Known rows, with every step that occurs
gase/fupak/femel/lufil: | +1.39 | +1.71 | +1.22 | +1.24 | +1.69 | -5.18 | +2.61 | -0.09 | -2.60 | +1.73 | -0.64 | +6.58 | -2.59 | +0.18 | -0.82 | +1.52 |
nobisa/gase/fupak/femel/vugol: | +4.59 | +0.23 | +2.29 | -0.43 | +1.22 | -2.73 | +0.52 | +0.70 | -1.18 | +0.49 | -3.19 | +6.67 | -1.74 | -1.36 | +2.44 | +0.46 |
lufil/gase/fupak/nobisa/tigokar: | +2.43 | +2.97 | +2.14 | -2.69 | -1.58 | -0.81 | -1.74 | +1.24 | +0.23 | +2.44 | -0.44 | +7.54 | -3.08 | +1.88 | -1.65 | -2.32 |
vugol/nobisa/gase: | +6.03 | +0.84 | +1.63 | -0.82 | -3.16 | -0.91 | -0.03 | +4.79 | -2.37 | -1.09 | -1.73 | +3.60 | +0.78 | -3.92 | +2.28 | -2.46 |
gase/fupak: | +2.46 | +0.70 | +2.43 | -0.06 | -0.77 | -2.54 | -0.19 | +0.89 | -1.70 | +0.26 | -0.89 | +6.07 | -2.36 | -1.00 | -0.39 | -0.40 |
nobisa/gase/fupak/femel: | +4.06 | +1.02 | +1.99 | +0.04 | +1.67 | -2.69 | +0.40 | +1.09 | -2.03 | +0.91 | -3.78 | +5.63 | -2.07 | -0.75 | +2.84 | -0.17 |
vugol/femel: | +5.19 | -0.77 | +1.35 | -1.91 | -1.56 | -2.97 | +0.44 | +1.84 | -0.32 | -1.59 | +0.63 | +4.71 | -2.70 | +0.55 | -2.33 | -0.91 |
femel/lufil/gase: | +2.85 | +4.06 | +1.39 | -4.43 | -2.31 | -4.19 | +2.35 | +1.23 | -1.48 | +1.49 | -0.19 | +6.09 | -0.08 | +2.32 | -3.48 | -0.49 |
vugol/nobisa/gase/fupak/femel/lufil: | +4.96 | +0.31 | +1.76 | +1.08 | -0.39 | -3.31 | +1.45 | +3.79 | -3.58 | -0.39 | -1.60 | +3.82 | +0.25 | -2.95 | +2.61 | -1.04 |
gase/fupak/femel/nobisa: | +2.11 | +1.39 | +1.66 | +1.47 | +0.84 | -2.66 | +1.72 | +1.52 | -1.49 | +1.46 | -0.13 | +7.86 | -2.56 | -0.60 | -0.41 | +1.53 |
fupak/femel/vugol/nobisa/gase: | +5.12 | +1.19 | +0.34 | -0.32 | -1.41 | -2.20 | +2.67 | +1.45 | +0.38 | +0.50 | -0.61 | +7.97 | -0.83 | -3.21 | -0.58 | +1.47 |
femel/nobisa/gase: | +5.15 | +2.56 | +1.97 | -3.24 | -3.24 | +0.23 | +0.16 | +4.93 | -0.80 | +0.26 | +0.18 | +7.83 | +0.46 | -1.75 | +0.90 | -0.41 |
gase/fupak/nobisa: | +1.94 | +2.10 | +1.65 | -1.13 | -2.31 | -2.08 | -1.91 | +2.00 | -1.95 | +1.23 | +0.63 | +7.90 | -3.58 | -1.62 | +0.24 | -0.70 |
femel/lufil: | +2.34 | +3.73 | +0.58 | -3.65 | -2.80 | -4.91 | +2.61 | +1.34 | -2.47 | +0.98 | +0.94 | +5.94 | -0.05 | -0.13 | -2.48 | -0.09 |
nobisa/tigokar: | +2.01 | +3.48 | -0.25 | -2.99 | -2.24 | -1.34 | -0.28 | +0.34 | +0.28 | +2.84 | +2.18 | +6.01 | -1.53 | -1.48 | -1.27 | -4.10 |
vugol/nobisa/gase/fupak: | +5.59 | -0.24 | +2.34 | +0.49 | -1.64 | -1.57 | -0.19 | +4.35 | -2.94 | -1.18 | -1.92 | +3.58 | +0.23 | -3.63 | +2.89 | -2.08 |
vugol/femel/lufil/nobisa/tigokar: | +4.16 | +1.46 | +0.22 | -3.60 | -0.79 | -5.14 | +1.58 | +0.79 | -0.58 | +0.60 | +2.74 | +5.03 | -2.60 | +2.82 | -2.70 | -1.27 |
femel/fupak/nobisa/gase: | +3.30 | +5.26 | +1.71 | -4.79 | -5.10 | -2.84 | -0.82 | +1.24 | -1.42 | +1.00 | +0.54 | +4.99 | -2.17 | -0.93 | -1.98 | -0.22 |

Rows
| +2.93 | +4.05 | -0.21 | -0.50 | -1.35 | -1.30 | +2.90 | +2.73 | -0.27 | +2.14 | +0.62 | +8.64 | -1.56 | -1.00 | -1.72 | +1.51 | => fupak/femel/nobisa
| +2.63 | +2.53 | +2.22 | -0.88 | +0.75 | -1.18 | +0.76 | +0.93 | +0.48 | +2.65 | -0.94 | +7.55 | -2.29 | +2.57 | -2.12 | -0.82 | => lufil/gase/fupak/femel/nobisa/tigokar
| +4.91 | +0.23 | +1.37 | -2.70 | +0.33 | -5.63 | +1.36 | +1.17 | -1.55 | -0.32 | +0.73 | +4.77 | -2.65 | +3.11 | -1.12 | -0.20 | => vugol/femel/lufil/nobisa/gase/fupak
| +5.31 | +0.06 | +1.86 | +1.29 | -0.74 | -1.98 | +0.67 | +3.95 | -2.95 | -0.61 | -2.15 | +3.90 | -0.18 | -3.34 | +2.86 | -1.47 | => vugol/nobisa/gase/fupak/femel
| +1.26 | +2.30 | +1.16 | -1.14 | -1.68 | -2.11 | -2.16 | +1.27 | -1.52 | +2.39 | +2.04 | +7.80 | -3.68 | -1.71 | +0.48 | -2.11 | => gase/fupak/nobisa/tigokar
| +2.96 | +2.84 | +2.58 | -2.67 | -1.96 | -0.72 | -1.59 | +1.76 | -0.06 | +1.61 | -1.35 | +7.61 | -2.90 | +1.89 | -1.73 | -1.41 | => lufil/gase/fupak/nobisa
| +6.66 | -1.72 | +2.83 | -1.78 | -3.63 | -1.51 | +0.20 | +2.53 | +0.31 | -2.01 | +0.21 | +7.52 | +0.62 | -4.72 | +0.38 | +0.18 | => femel/vugol/nobisa/gase/fupak
| +3.19 | +2.35 | +2.55 | -0.79 | +0.25 | -1.11 | +0.91 | +1.40 | +0.20 | +1.75 | -1.84 | +7.58 | -2.21 | +2.61 | -2.18 | +0.23 | => lufil/gase/fupak/femel/nobisa
| +2.18 | +4.71 | -0.24 | -1.40 | +0.27 | -4.41 | +4.09 | +0.36 | -1.10 | +2.90 | -1.01 | +7.00 | -1.63 | +1.90 | -3.01 | +1.21 | => fupak/femel/lufil/gase
| +3.79 | +4.41 | +0.27 | -4.41 | -4.63 | -0.47 | -2.78 | +3.73 | -1.35 | +1.59 | -0.25 | +7.98 | -2.64 | -2.44 | +1.79 | -1.96 | => fupak/nobisa/gase
| +4.68 | +1.40 | +2.72 | -1.90 | -1.85 | -0.46 | +0.03 | +4.47 | -1.35 | +0.19 | +0.01 | +7.79 | -0.06 | -1.44 | +1.58 | +0.02 | => femel/nobisa/gase/fupak
| +2.93 | +2.31 | +2.37 | -0.74 | +0.54 | -1.62 | +0.74 | +0.48 | +0.13 | +1.82 | -2.75 | +6.74 | -2.65 | +2.76 | -2.18 | -0.20 | => lufil/gase/fupak/femel
| +2.42 | +5.72 | +1.33 | -4.66 | -6.00 | -2.78 | -0.47 | +0.97 | -1.03 | +1.12 | +1.83 | +5.44 | -2.42 | -0.96 | -3.76 | +0.00 | => femel/fupak/nobisa
| +5.66 | -0.79 | +1.72 | -2.14 | -2.14 | -2.03 | +0.75 | +3.83 | -0.23 | -1.58 | +2.40 | +6.37 | -1.81 | +0.39 | -2.36 | -0.05 | => vugol/femel/nobisa
| +3.74 | +1.24 | +1.90 | -0.26 | +1.93 | -4.06 | +1.20 | +0.89 | -2.68 | +1.16 | -3.24 | +5.57 | -1.59 | -0.28 | +2.57 | +0.20 | => nobisa/gase/fupak/femel/lufil
| +4.03 | +0.94 | +2.77 | -0.41 | -0.13 | -1.56 | +0.98 | +0.95 | +0.54 | +0.90 | -1.93 | +7.19 | -1.81 | +1.22 | -2.07 | +0.15 | => lufil/gase/fupak/femel/vugol/nobisa
| +1.02 | +3.00 | +0.45 | +0.49 | +1.99 | -4.90 | +2.25 | -0.79 | -1.76 | +3.23 | +0.39 | +6.91 | -3.17 | +1.12 | -0.59 | +0.39 | => gase/fupak/femel/lufil/nobisa/tigokar
| +2.93 | +3.38 | +0.68 | -3.17 | -3.54 | +0.14 | +0.36 | +3.59 | +0.29 | +2.06 | +3.94 | +8.33 | -0.14 | -1.75 | -1.38 | -2.07 | => femel/nobisa/tigokar
| +4.95 | +0.08 | +2.24 | -2.65 | -2.05 | -4.46 | +1.16 | +0.50 | -0.58 | -1.73 | +1.13 | +3.06 | -2.69 | +1.37 | -4.26 | +0.15 | => vugol/femel/fupak
| +3.52 | +1.51 | +2.70 | -1.18 | +0.10 | -1.59 | +0.88 | +0.03 | +1.00 | +1.39 | -2.24 | +7.81 | -2.35 | +2.04 | -2.61 | +0.45 | => lufil/gase/fupak/femel/vugol
| +6.38 | -1.18 | +2.14 | -2.24 | -1.32 | -2.02 | +0.36 | +4.09 | -0.55 | -1.65 | +1.11 | +5.86 | -1.47 | +0.41 | -0.58 | -0.34 | => vugol/femel/nobisa/gase
| +1.42 | +6.25 | -1.79 | -1.98 | +0.04 | -4.50 | +3.75 | -0.35 | -0.68 | +4.29 | +0.86 | +7.27 | -2.32 | +1.51 | -2.10 | +0.32 | => fupak/femel/lufil/nobisa/tigokar
| +5.20 | +0.77 | +1.94 | -3.36 | -2.60 | -4.13 | -0.24 | +1.40 | -1.00 | -1.11 | +1.36 | +3.91 | -3.34 | +0.98 | -2.57 | -0.22 | => vugol/femel/fupak/nobisa/gase
